What can hang from each mark
q492: q450 q454
q416: q454
q386: q454
q454: q416 q492 q520 q775
q520: q454
q775: q450 q454
q450: q492
q547: q416

Every row comes from one small tree of marks. Brackets hold a mark, then the marks that hang from it, in the order of their numbers. Every link used is in the known rows. Which tree was each row made from?
Known rows
{q450 {q492 {q454 q416 q520}}}: -0.07  0.80 -0.16  2.69  3.29  0.21  0.52 -0.67 -0.23 -2.26  1.21 -0.27 -1.16 -1.18 -0.36 -0.55
{q520 {q454 q416 q492 {q775 q450}}}: -2.73  3.21  3.58  3.21  0.24  0.01  1.21 -0.06  1.37  0.66  0.03  0.02 -0.45  0.22  2.37 -1.54
{q386 {q454 q416 q492 q775}}: -3.06  2.70  1.36  2.41  1.55  1.09  1.32 -1.09  2.11  1.89 -0.24 -0.29 -0.03 -0.26  0.70 -0.87
{q416 q454}: -0.88 -0.82 -0.78 -1.63  0.66 -0.24 -0.73 -0.11 -0.15 -1.20  1.33  0.12 -0.66  0.42  0.34  0.72
{q454 q492 q520 {q775 q450}}: -3.49  2.99  0.55  3.92 -0.18  0.50  2.02 -0.28  0.68 -0.14  0.76 -0.05  0.57  0.20  0.85 -1.33
{q492 {q454 q416}}:  0.77  0.19  1.59  0.00  2.39  0.50  0.41 -0.39  0.65 -2.24 -0.15  0.13 -0.26 -0.34 -0.46 -0.37
{q450 q492}:  0.20  0.16  0.11  2.19  0.94 -0.42 -0.33 -0.29 -0.70  2.05  0.90 -0.79 -0.66 -0.18  0.61  0.13
{q547 {q416 q454}}: -0.88 -0.57  0.19 -1.09  0.66  0.57 -1.77 -1.15 -1.39  0.79  1.02  0.34 -1.48  1.39 -0.24  0.36
{q492 {q454 q416 q520 q775}}: -1.43  1.49  0.24  2.07  2.90  0.77  1.59 -0.99  1.95 -3.77 -0.21  0.44 -0.27 -0.76 -0.44 -1.21
{q547 q416}: -0.01  0.23  0.97  0.55  0.01  0.79 -1.04 -1.05 -1.20  1.94 -0.30  0.22 -0.78  0.99 -0.56 -0.38
{q775 {q450 q492} {q454 q416 q520}}: -2.55  0.39  4.09  2.72  2.79 -0.11  1.94 -0.39 -0.22 -0.56  0.89 -0.16 -1.36  0.56  0.90 -0.66
{q492 q454}:  1.17 -0.55 -1.07  0.33  1.65  0.20 -0.12 -0.35  0.45 -1.87  0.69 -0.25 -0.02  0.00 -0.61  0.11
{q492 q450 {q454 q416 q520 q775}}: -0.82  1.01  1.83  1.08  4.06 -0.58  1.15 -0.63  2.52 -3.99  0.44 -0.35  0.63 -0.31 -0.30 -1.04
{q450 {q492 {q454 q416 q520 q775}}}: -1.09  1.65  0.31  4.25  3.82  0.33  1.24 -1.27  1.21 -1.68  0.72 -0.31 -0.92 -0.95  0.16 -1.11
{q450 {q492 {q454 q416}}}:  1.02  0.35  1.74  2.18  3.29  0.05  0.05 -0.66 -0.07 -0.16  0.77 -0.66 -0.98 -0.54  0.16 -0.25
{q520 {q454 q416 {q775 {q450 q492}}}}: -1.35  1.67  5.06  3.08  1.75 -1.24  0.55 -0.57  0.97  1.41  0.45 -0.37 -1.76  0.39  2.93 -0.97
{q775 {q450 q492}}:  0.12  0.17  3.40  1.76  0.85 -1.01  0.22 -0.19 -1.01  2.04  1.24 -0.77 -0.84  0.77  1.38  0.06
{q386 {q454 q416 {q492 q450} q520 q775}}: -3.50  2.67  1.18  1.97  2.77 -0.11  1.39 -0.75  2.50 -0.41  0.88 -0.68  0.69 -0.50  0.33 -0.99

Which tree is each row?
-1.56  1.47  3.52  1.66  2.80  0.19  2.15 -0.93  1.68 -3.61  0.12  0.47 -0.39  0.19  0.35 -1.23
{q492 {q454 q416 q520 {q775 q450}}}
-2.55  2.07  1.27  1.74  1.24  0.56  1.71 -0.66  1.47 -1.86 -0.93  0.71 -0.25 -0.76  0.14 -1.29
{q454 q416 q520 q775}
-4.15  2.13 -3.60  2.72  0.54  0.88  0.74 -0.44  0.79 -1.44  1.80  0.05 -0.01 -0.35  0.38 -0.54
{q416 {q454 q492 q520 q775}}
-0.59  1.16 -1.21  1.36  0.25 -1.12 -1.00  0.92  0.57  0.04  1.78 -1.11  0.59 -0.20  1.11 -0.34
{q520 {q454 {q492 q450}}}
 0.37  0.43 -0.54  4.05  3.09 -0.09  0.24 -1.20  1.16  0.67  1.07 -1.06 -0.47  0.07  0.57 -0.33
{q450 {q492 {q454 q775}}}
-1.78  0.16  3.10  1.60  1.96 -1.13  0.19 -0.94  0.28  1.47  2.05 -0.68 -1.27  1.43  2.27  0.26
{q416 {q454 {q775 {q450 q492}}}}
-2.90  1.61  4.37  2.48  3.00 -0.61  1.73 -1.58  1.28  0.63  0.91 -0.25 -1.66  0.20  1.50 -0.62
{q386 {q454 q416 q520 {q775 {q450 q492}}}}
-2.59  3.19  0.26  3.61  0.31  0.60  0.67 -0.05  1.63  0.57 -0.30  0.01 -0.33 -0.74  1.57 -1.50
{q520 {q454 q416 q492 q775}}
-3.08  3.24  1.55  2.98  1.81  0.02  1.58 -0.07  1.75 -0.80  0.26 -0.53  1.26 -0.67  0.41 -1.62
{q454 q416 {q492 q450} q520 q775}
-4.27  2.17 -0.29  2.30  0.45  0.28  1.32 -0.41  0.56 -1.37  2.09  0.03 -0.15  0.63  1.18 -0.57
{q416 {q454 q492 q520 {q775 q450}}}
-1.04  0.66  0.03  0.23  1.48 -0.67 -0.33 -0.13  1.05  1.33  1.79 -1.39  0.90  0.27  0.14  0.31
{q386 {q454 {q492 q450}}}
-0.43  1.00  5.36  1.09  2.84  0.03  1.66 -0.92  1.83 -1.48 -0.38  0.09 -0.21  0.89  0.86 -0.96
{q492 {q454 q416 {q775 q450}}}
-1.90  2.78  3.44  2.48  1.85 -0.08  1.08 -0.01  1.94  1.35 -0.15 -0.91  1.44 -0.02  0.92 -1.35
{q454 q416 {q492 q450} q775}
-2.85  0.62  1.21  2.15  1.97 -0.96  0.68 -0.92  0.13 -0.62  2.52 -0.31 -1.45  0.77  1.73 -0.01
{q416 {q454 q520 {q775 {q450 q492}}}}
-0.37  0.63 -0.18  0.48  2.33  0.62  0.85 -0.41  0.49 -4.29  0.28  0.51 -0.47 -0.99 -0.98 -0.68
{q492 {q454 q416 q520}}
-3.16  1.91 -1.43  2.27  1.99 -0.40  0.84 -0.74  2.32 -0.16  1.74 -1.04  0.95 -0.16  0.22 -0.52
{q386 {q454 {q492 q450} q520 q775}}
-3.69  3.72 -0.15  4.00  0.61  1.37  2.02 -0.42  1.16 -0.45 -0.44  0.29  0.37 -1.10  0.17 -1.78
{q454 q416 q492 q520 q775}
-2.55  1.90  0.78  0.44  2.24 -0.25  0.69 -0.16  1.10 -0.97  1.42 -0.68  0.44 -0.72 -0.23 -0.47
{q386 {q454 q416 {q492 q450} q520}}
-2.05  2.39  1.19  1.46  1.31 -0.14  0.86  0.57  0.29 -1.32  0.81 -0.49  1.06 -0.92 -0.16 -1.10
{q454 q416 {q492 q450} q520}
-4.30  2.43  0.66  2.73  0.44  1.05  0.30 -1.44 -0.69  0.53  1.77  0.26 -0.96  1.58  0.61 -0.96
{q547 {q416 {q454 q492 q520 {q775 q450}}}}
-1.30  1.75  6.52  2.96  2.13 -0.62  1.43 -0.87  0.65  2.45 -0.14 -0.47 -0.87  0.67  2.07 -0.95
{q454 q416 {q775 {q450 q492}}}
-2.97  1.47  0.92  0.72  2.14  0.40  1.51 -1.35  2.29 -1.47 -0.32  0.51 -0.82 -0.57  0.12 -0.69
{q386 {q454 q416 q520 q775}}
 0.85  0.41  5.09  1.73  3.19 -0.54  0.62 -0.58 -0.35  0.01  1.13 -0.68 -1.11  0.46  0.95 -0.28
{q775 {q450 {q492 {q454 q416}}}}
